What can hang from each mark
K478: K409 K935
K460: K116 K303
K303: K460 K473
K459: K473
K946: K116 K409
K473: K303
K116: K460 K946
K845: K409
K409: K175 K478 K845
K175: K409 K641

Known rows, with every way that one mark hangs from another
K175[K409 K641]: [ -7.0 -24.9  31.2   0.6   9.1   5.3   9.1  -5.1  21.0 -18.0  -9.4 -35.2
   6.5  14.6   2.5  33.6 -22.3 -33.8  -0.4 -38.5   6.6   7.1 -10.6   9.4
   1.7   3.2  -6.9]
K303[K460[K116[K946[K409[K175[K641]]]]] K473]: [-12.8  14.8 -13.8  26.5 -56.8  28.4   3.9  12.0  29.7   0.5  -2.0  28.1
   7.8  10.6   9.7  23.7   5.0 -42.8  -1.3 -34.9  29.4   4.9  14.0   6.6
  52.1   6.6 -29.9]
K946[K116 K409[K175]]: [ 10.4  10.5  35.8   1.0  -8.9 -16.7   7.1  12.9  49.3  17.0  -1.4 -26.5
  39.5 -10.5  15.8  23.0  -4.5 -16.1 -17.0   5.7  -9.4  -8.2  15.9  12.4
 -15.6  11.2   3.0]
K946[K116[K460[K303]] K409[K478[K935] K845]]: [  2.2  28.5 -10.6  -2.9 -42.7 -23.4  -2.7   9.2 -22.5   9.8  -7.9 -25.2
   2.0 -25.8   9.9   7.1   5.6   5.2 -22.6  16.6 -14.1 -27.7   3.9  -3.4
 -28.7 -22.4   4.6]
K478[K409[K175] K935]: [-15.3   3.5  32.5  -9.4  83.1  -5.1   0.0  -3.7 -59.3  -1.3   3.8  25.3
   5.0   3.3   4.2  -6.7   9.3   6.2   6.5  50.0 -18.3  13.2  -4.3  -4.4
  17.3  10.7  -0.2]
K845[K409[K175 K478]]: [ 16.7  -4.0  -2.2  -9.0  60.8  -4.6   7.7  10.5   4.1   8.1   7.1 -19.1
 -11.2   0.2  -8.8 -13.4  -5.7   2.0   1.6  -5.2  -9.7  28.4   4.6   8.8
 -25.9 -10.5  13.6]
K946[K409[K175]]: [ -2.4  11.8  27.5  -6.3  44.0 -22.4   6.2  10.2  45.5   7.3   2.2 -15.5
  18.4  -2.9   7.2  18.2  -3.1 -23.9  -4.9 -10.2 -17.3   7.4   6.3  12.2
 -13.7  17.8  24.9]
K409[K478]: [ 32.6  -7.5  -9.3   7.6  33.9  -3.3  36.1  12.6 -17.2 -10.6  -5.4  -4.8
 -21.6  17.1 -10.9  -2.8  -1.8  48.2  13.6  13.3 -15.9  30.5  -2.0  13.0
 -31.1 -14.7  15.0]
K116[K460 K946[K409[K845]]]: [ -8.2  20.9  -6.3  -7.3  15.4 -15.2 -14.2  13.2  24.1  -9.1 -17.7  29.3
  15.4 -17.4   4.3 -12.8  11.0 -45.1  -1.6  -8.4   2.3 -28.8  15.7  -9.5
  -6.9   8.6  -1.7]
K460[K116[K946[K409[K478 K845]]] K303]: [ -1.5   0.1  -0.4  -3.1 -68.7   4.5 -19.1 -12.9   5.2   1.1   3.0 -15.7
   3.2   1.7   0.7  -9.5  -0.5   3.1  -3.7   2.4  -3.0   5.8  -7.5 -18.9
  -8.5 -13.9 -20.8]
K845[K409]: [ 13.3  11.9 -11.5 -19.5  55.2   7.7   0.5   8.8  19.9   6.2  -2.8 -14.7
  -6.6   4.0 -10.3   6.5  -3.8 -46.0   0.8 -16.1 -14.9  16.7   6.3   3.5
 -18.8  -8.5   3.8]
K473[K303[K460[K116[K946[K409[K175]]]]]]: [-15.2 -19.2 -18.5   2.8 -31.5   5.4 -12.0  -1.8  49.5   0.8  10.2 -12.3
   2.1  -2.7   1.9   9.6  -2.6  17.6  -3.9  16.9  10.6  -7.8  -7.4   3.3
   7.4   5.7  15.2]
K473[K303[K460[K116[K946[K409[K845]]]]]]: [ -5.8  -2.2 -34.0  -1.6 -34.4   9.3 -16.5  -1.3  44.2   1.1   8.4 -15.5
  -7.6  -6.4  -1.1  12.1  -0.6   5.8  -7.3  14.6   4.6 -14.4  -5.6  -0.9
   1.7  -4.4  11.2]
K409[K175[K641] K478[K935] K845]: [ 32.8 -14.4  18.0   5.0  40.6  -8.4  15.8 -11.9 -56.5  16.5  16.3  -5.4
 -19.6  -8.7  -1.8 -26.4  -4.6  67.0   3.9  21.3 -13.1  -5.2  -7.3   2.3
 -12.8  15.2  37.4]
K473[K303[K460[K116[K946[K409[K175 K845]]]]]]: [ -8.0  -8.3 -24.9  -1.3 -30.7   4.7 -18.1  -3.4  50.0   5.2  13.1 -13.5
  -1.7  -9.1   1.2   6.5  -1.7  14.5  -7.2  17.0   7.5 -16.1  -5.8   0.3
   4.2   2.9  16.9]
K116[K460[K303] K946]: [-13.2 -20.3   2.7  -9.8 -16.8  -5.0 -10.3  -3.8  10.3 -13.3 -13.9  33.6
  14.6   5.2  -3.2 -28.9   5.2  11.1  11.9  -5.4  13.4 -25.9  -2.9 -10.7
   3.5  13.5   2.1]
K460[K116[K946[K409]] K303[K473]]: [-12.3   8.0   6.7   6.6 -81.6  19.0 -16.0 -13.7  -2.2   6.3   3.7  -1.7
  10.8   6.0   2.4   7.2   0.8 -18.5  -5.2 -12.2  13.2  10.7   1.1 -11.8
  19.2  -7.8 -35.3]
K175[K409[K478 K845] K641]: [ 15.7  -6.1   8.3   3.0   7.6   0.4   7.5  -2.8  -7.9 -16.2  -2.6 -45.9
 -17.5   1.2  -1.3  18.8 -20.4  -6.0  -6.1 -31.0  -0.2   6.0  -9.2   4.9
 -18.2 -19.9  -3.4]
K303[K460[K116[K946[K409[K175 K478]]]] K473]: [ -7.2  16.6 -27.6  28.5 -46.1  21.2   8.1  19.3  26.0   0.9  -2.1  34.2
  -0.4   7.5   6.6  16.4   9.1 -27.6   1.7 -24.9  24.7  13.0  14.2   9.6
  39.3  -3.2 -29.6]
K175[K409[K478[K935] K845] K641]: [  7.4 -13.7   7.9   3.2  18.7   0.1   6.3  -5.5 -34.8  -9.1  -3.4 -35.5
 -20.1  -3.7  -0.2  15.5 -16.4  -6.8  -3.0 -19.1  -3.6   2.4 -13.2   3.7
 -12.3 -10.8  -2.7]
K116[K460]: [ -1.0 -10.3  -8.5  -6.2  18.8 -11.3  20.6   8.8  18.3 -15.8 -18.8  26.4
   3.1  11.8  -7.0   0.6   6.2  -1.7  12.2   3.5  -2.0 -10.7  -1.6   3.9
  -5.9  11.2  24.2]
K478[K935]: [  6.4 -18.3   4.2  -5.8  60.4   2.0  19.8  -1.2 -33.8  12.4  -8.0  24.9
  -3.3   5.7  -6.1   1.9   6.0   2.6  19.1  25.3 -22.7   1.9  -8.7   6.4
  -1.3  30.3  18.1]
K459[K473[K303[K460[K116[K946[K409]]]]]]: [  0.2   4.2 -23.4   3.2  -8.2  -5.4  17.6  -8.2  -8.1  -0.8   0.5  -2.6
  -3.6   5.0  -9.1   5.0   4.5   8.7  -2.9  -5.1   8.7  -4.7   6.4  10.6
   5.2 -10.8 -16.4]

Rows
[  1.2  -3.5  -1.0   4.3 -77.7  21.3   2.5 -18.9  -7.9   5.5   5.4  -5.0
  -1.3  20.1  -6.2  13.2  -2.2   9.7   1.8  -4.6   7.6  14.8  -9.9  -5.6
  16.6  -9.0 -15.9]  K460[K116 K303[K473]]
[ 40.4  -7.5  -3.1  -1.2  63.4 -19.1  13.8  -1.7 -42.1  23.6  15.6  10.7
 -20.3 -15.1  -6.7 -33.7   3.8  67.4   9.0  35.0 -22.3  -3.6  -4.5   5.0
 -26.2  12.0  38.2]  K409[K175 K478[K935] K845]
[ -7.4 -22.3 -29.0   2.1 -35.1  15.4  -5.9  -2.8  38.9  -3.8   5.4  -6.1
  -5.0   5.6  -3.7   8.2  -1.7  23.3   1.9  20.3  10.1  -6.9  -9.2   1.8
   7.0   0.9  10.1]  K473[K303[K460[K116[K946]]]]
[ -4.2  20.5  32.8 -12.5  67.8   0.9 -10.0 -14.0 -72.2   2.2  10.6  10.2
  -1.8  -6.3   5.8  -7.6   5.2   2.0  -3.4  40.3 -18.5  -4.0  -2.7 -12.7
  19.6   6.6   3.8]  K478[K409[K175[K641] K845] K935]
[ 21.2  24.9  -0.9  -1.1  33.2  -4.5  -5.4  13.3   8.3   0.7  -4.4   3.2
   2.0 -12.6   2.0  -9.8   3.4 -16.9  -0.6  -4.3 -11.6   1.5  16.5  -2.4
 -23.2  -3.7  -8.3]  K116[K946[K409[K478 K845]]]
[ 18.9  15.9  11.6  -0.4  36.8 -10.9  -7.7  10.2  17.0   7.0   1.8   6.1
  10.1 -15.2   4.1 -18.5   1.7  -4.9  -0.5  -2.0  -7.9  -1.5  16.1  -0.6
 -19.9   7.1  -1.8]  K116[K946[K409[K175 K478 K845]]]
[ 14.1  34.9  32.5 -13.0  46.8   1.5  -8.5  -8.2 -16.9 -12.4  12.2 -10.4
   3.2   4.5   3.8  -0.8  -2.8   1.8 -10.2  16.2 -11.0   1.8   5.8 -10.2
   7.2 -13.1   1.5]  K478[K409[K175[K641] K845]]
[-21.1  -1.8  46.4  -5.2  65.5   2.2   1.5 -10.8 -71.2  -6.1   4.6  12.1
   6.1   7.7   7.6  -0.8   3.9   6.2   3.3  40.7 -11.8  13.0  -5.9  -6.0
  26.6  12.7  -0.8]  K478[K409[K175[K641]] K935]
[ -0.4  -9.8 -28.1   7.1 -29.7  16.0   5.8  16.0  58.7  -9.6 -12.1  29.2
   5.5  17.3   1.8   4.6   6.7 -25.9  12.1  -9.4   5.3   0.3  -0.8  -1.0
  18.9   6.9 -15.6]  K303[K460[K116[K946]]]
[  7.0 -11.5  -1.7  -8.5  70.7  -4.9   6.4   7.2 -23.0  15.5   6.5  -9.1
 -13.5  -4.7  -8.0 -16.4  -1.4   3.7   4.7   6.5 -13.4  25.3   0.8   7.3
 -20.3  -1.0  15.1]  K845[K409[K175 K478[K935]]]
[-10.5  -3.9  -8.0  -6.4 -23.0  -4.5   8.1  -4.6  -1.4  -9.1  -8.5  18.7
  -2.0  13.2  -7.9   1.4   3.0  14.0   6.2 -12.9   9.2 -15.8  -6.7   2.0
   8.2   2.1  19.1]  K116[K460[K303[K473]]]
[ -8.9 -12.5   9.3  -2.4 -56.2  -0.1 -20.9 -16.6  -8.4  10.4   7.3  -7.3
   7.2  -3.6   3.1 -17.8   1.3  12.2  -1.7  12.2  -2.9   1.7 -10.5 -18.4
  -2.0   0.0 -15.7]  K460[K116[K946[K409[K175 K478[K935] K845]]] K303]
[-31.6   6.1  -3.7   4.1 -21.5 -10.6 -11.1   3.6 -32.1  -8.3 -11.5  26.0
   2.9 -10.5   4.3 -15.2  10.1  -3.1  -0.2 -10.1  15.2 -12.6   5.0  -5.8
   7.7  -1.2  -7.5]  K116[K460[K303[K473]] K946[K409[K478[K935]]]]
[-12.5  -8.7  -0.4  -1.8 -26.5   2.9  -8.1  -4.3  -4.5  -9.4 -10.7  40.6
  11.8   4.1  -3.2 -22.5   6.5   5.9   9.5 -12.5  22.7 -23.9   3.4  -7.3
  15.9   9.7  -6.2]  K116[K460[K303[K473]] K946]
[  2.0 -15.7  12.2  -4.2  54.1   2.3   8.4   0.8 -34.4  10.0   7.3 -20.8
 -12.4   0.2  -4.1 -11.6  -6.9   1.9   1.6  -2.5  -7.0  24.4  -1.1   5.4
 -11.0   1.4  13.9]  K845[K409[K175[K641] K478[K935]]]
[  6.4  19.0  18.7   0.5  38.1 -20.6   5.0   2.4 -21.2  12.7   8.7 -26.9
  -7.5 -16.6   7.8   6.2  -2.9   4.5 -10.7  -1.8 -20.9   1.4   1.9   4.8
 -18.7   6.9  29.1]  K946[K409[K175[K641] K478[K935] K845]]
[-13.6 -16.7  19.7  -3.7 -63.4   2.8 -19.5 -15.7  24.2   3.5   4.3  -8.8
  19.8   6.0   4.2  -9.0  -2.0  -1.4  -1.5   0.5   2.8   4.8  -8.9 -15.5
   3.8   5.2 -18.0]  K460[K116[K946[K409[K175]]] K303]
[-14.9 -11.9 -27.5   2.2 -35.6   9.8 -10.2   0.3  44.7  -3.2   5.2 -13.8
  -2.8  -0.2   0.0  15.4  -1.5   8.4  -4.3  14.8   7.8  -5.8  -6.6   1.7
   5.1  -1.8   9.9]  K473[K303[K460[K116[K946[K409]]]]]
[ -0.4  -7.1   3.9   7.1 -80.1  26.6  -9.4 -18.5  -8.4   5.2   3.9  10.4
   8.2  13.3  -3.3  -3.9   0.4   4.6   3.3  -4.4  16.7   9.8  -2.1 -12.0
  22.2  -3.3 -34.5]  K460[K116[K946] K303[K473]]
[-15.9  15.3  -0.2  -0.3 -22.3 -17.8 -21.2   1.0  -7.8  -1.7  -0.6  21.0
   6.3 -18.2   4.6 -25.7   7.2   6.4  -6.7 -15.8  16.9 -26.1   9.6  -8.0
   2.2  -1.1   2.6]  K116[K460[K303[K473]] K946[K409[K175 K478 K845]]]
[ -1.0 -27.4  21.5  10.6   6.0   1.9  18.9   0.4  -5.4 -23.7  -8.8 -43.5
  -9.5  14.4   0.4  25.7 -21.7  -2.4   0.5 -30.2   5.9  22.9 -11.7  11.9
 -10.6 -13.7  -8.3]  K175[K409[K478] K641]
[  9.4  -5.4 -25.0   3.7  -8.5   0.0  22.1 -11.7 -12.4  -1.6   1.4   5.9
  -6.2  10.1 -13.1  -2.4   4.5  23.7   3.5   0.7  11.0  -5.5   3.9  10.7
   7.5  -7.6 -16.1]  K459[K473[K303[K460[K116[K946]]]]]
[ 26.1   2.8 -20.3  -5.8  41.8 -14.2   3.6  11.1  15.9  -6.1  -3.8 -21.1
 -19.7  -8.0  -8.4   8.4  -8.8  -6.9   1.4 -12.2 -12.8   8.0  -5.8   9.0
 -36.8 -24.0  -2.6]  K175[K409[K478 K845]]
[-17.8  27.0  -6.5  -8.1 -25.5  -8.8 -25.6  -0.4   5.5  -3.4  -7.0  22.3
  10.2 -16.4   3.8 -11.9   8.2 -27.8  -7.4 -24.3  13.2 -33.6  10.3 -11.5
   7.6  -0.3  -5.2]  K116[K460[K303[K473]] K946[K409[K845]]]
[-11.5  19.0 -37.2  27.8 -42.7  25.8   9.1  19.5   1.9   2.5  -7.3  39.2
  -7.8   6.1   5.4  19.5  12.4 -36.2   4.2 -18.3  19.5  12.4  11.3   7.1
  41.0  -3.9 -34.2]  K303[K460[K116[K946[K409[K478[K935]]]]] K473]
